Every row comes from one small tree of marks. The marks that hang from a mark follow it in brackets, in alphabetical order. Every link used is in the known rows. Which tree was each row made from?
(in the rows, 128 means zero)
Known rows:
D{P{H{X{C}} Q}}: [ 83 111 119 118 103 160 110  83 118 115 153 127 100  81 122 109 139  97
  79]
X{C}: [ 81 113 151  99 113 129 134  75 143 103 110 131 124 147 119  99 109 148
  72]
H{P{Q} X{T}}: [114 111 145 108 133 140 129  87 130 118  73 104  71 127 111 138 139  95
  96]
T{X}: [ 86 103 136 125 134 130 125  90 139 129  64 112 129 188 129  98 107 159
 107]
H{P{D Q} X{C T{R}}}: [103 120 146  82 136 153 115  80 128 127  86 107  55 106 131 105 122  97
 100]
P{D H{X} Q}: [ 95 154 113 103 115 180 109  59 108 107 142 101 108  80 131 117 148  78
 101]
X{C H{P{D}}}: [ 91 122 174  84 115 125 140  79 154 103 120 150  84 114 114 109 120 130
  65]
X{C H{P{Q}} T}: [ 84 118 166 110 119 111 121  84 143  94  56 129  82  98  93  96 149 113
  59]
R{T{X{C}}}: [ 54  90 141 119 133 122 131  61 129 126  70 118 147 185 148 117 106 160
  85]
P{D H{X{T}}}: [112 157 102  98 118 160 123  54 108 113 133 104 114 116 150 134 113  87
  92]
X{C H{P{D Q}} T}: [ 81 119 163  94 116 119 115  75 141  97  75 128  82  90 108  94 144 106
  68]
X{C H{P{Q}} T{R}}: [ 86 131 174 116 132 129 114  95 143 110  42 116  65 106  96  83 144 120
  77]
P{D H{X{C}} Q}: [ 88 150 112  92 111 169 108  51 109  98 145 116 105  64 130 100 140  81
  83]
T{R X{C H{P{D}}}}: [ 90 121 165 103 145 134 120  96 149 137  62 130  71 150 128  74 102 153
 100]
H{P{D Q} X}: [108 113 152  88 128 161 129  84 134 123 122 112  72 114 124 136 137  95
 107]
C{X{H{P{Q}} T}}: [104 127 166 111 120 134 124  75 120  86  83 110  85 116  96 142 142  92
  70]
P{D H Q}: [ 71 140 122 116 106 176  94  65 118 107 118  88 128  84 121 106 150  90
 107]

Write each row's tree:
[ 82 133 170  99 129 137 109  87 140 113  61 115  66  97 111  80 141 113
  85] | X{C H{P{D Q}} T{R}}
[116 140 171 109 133 143 132  85 123 104  82 108  73 149 108 145 114 111
  82] | C{X{H{P} T{R}}}
[ 84 109 159 117 135 132 114  94 145 125  61 118  90 133 115  93 141 130
 106] | T{X{H{P{D Q}}}}
[ 64  98 164 120 136 112 139  71 140 122  63 134 114 165 131 127 118 151
  74] | R{T{X{C H{P}}}}
[ 68 102 127 140  98 165  97  97 127 123 127 101 120  99 112 113 147 105
 101] | D{P{H Q}}
[111 157 113  95 116 171 129  58 114 113 160 113 112 114 145 134 116  95
  95] | P{D H{X}}
[107 138 175 122 138 134 133 105 148 125  51 108  73 155 107 117 129 129
  95] | X{H{P} T{R}}
[ 51  96 161 111 134 128 119  65 133 122  66 123 112 132 135 112 139 133
  85] | R{T{X{C H{P{D Q}}}}}
[ 89 114 120 128 107 168 111  91 119 123 149 114 102  94 122 123 147  94
  95] | D{P{H{X} Q}}
[108 156 160 109 131 147 132  76 113  97  96 110 100 154 120 124 119 120
  80] | C{X{H T{R}}}
[ 80 112 143 118 143 137 116  94 139 137  54 114 108 180 132  67  93 169
 106] | T{R X{C}}
[ 95 158 112 119 127 161 104  66 105 105  86  98  91  86 119  93 141  86
  85] | P{H{X{C T{R}}} Q}
[ 77 105 157 105 130 121 113  85 145 115  65 135  86 116 114  75 131 133
  86] | T{X{C H{P{D Q}}}}
[ 85 135 157 120 145 129 125  95 142 125  58 134  98 164 125  58 112 168
  90] | T{R X{C H}}
[111 139 136  94 137 139 140  77 123 118  96 123  90 154 140 102 103 130
  82] | H{X{C T{R}}}
[ 79 120 175  91 114 135 123  80 148  98 105 139  80  86 102  94 147 117
  71] | X{C H{P{D Q}}}
[115 122 151 112 145 155 123  98 129 132  60  92  57 134 115 127 135 100
 113] | H{P{Q} X{T{R}}}
[ 82 117 168 125 147 133 110 106 146 129  32 122  67 133 103  64 131 146
  98] | T{R X{C H{P{Q}}}}
[ 86 121 115 125 115 164  99  89 112 127 118 109  87  89 130  97 134  95
  91] | D{P{H{X{C T{R}}} Q}}
[118 165 112 122 132 162 124  73 110 120  99  95  99 134 133 128 115 101
  98] | P{H{X{T{R}}}}
[ 82 118 178 107 117 125 129  88 151  94  87 141  79  96  86  97 151 124
  64] | X{C H{P{Q}}}
[ 58 111 153 120 134 115 139  63 131 116  75 136 137 170 141 110 124 159
  70] | R{T{X{C H}}}
[ 84 111 108 120 105 149 105  80 112 114 129 119 101  82 127 107 137  89
  77] | D{P{H{X{C T}} Q}}
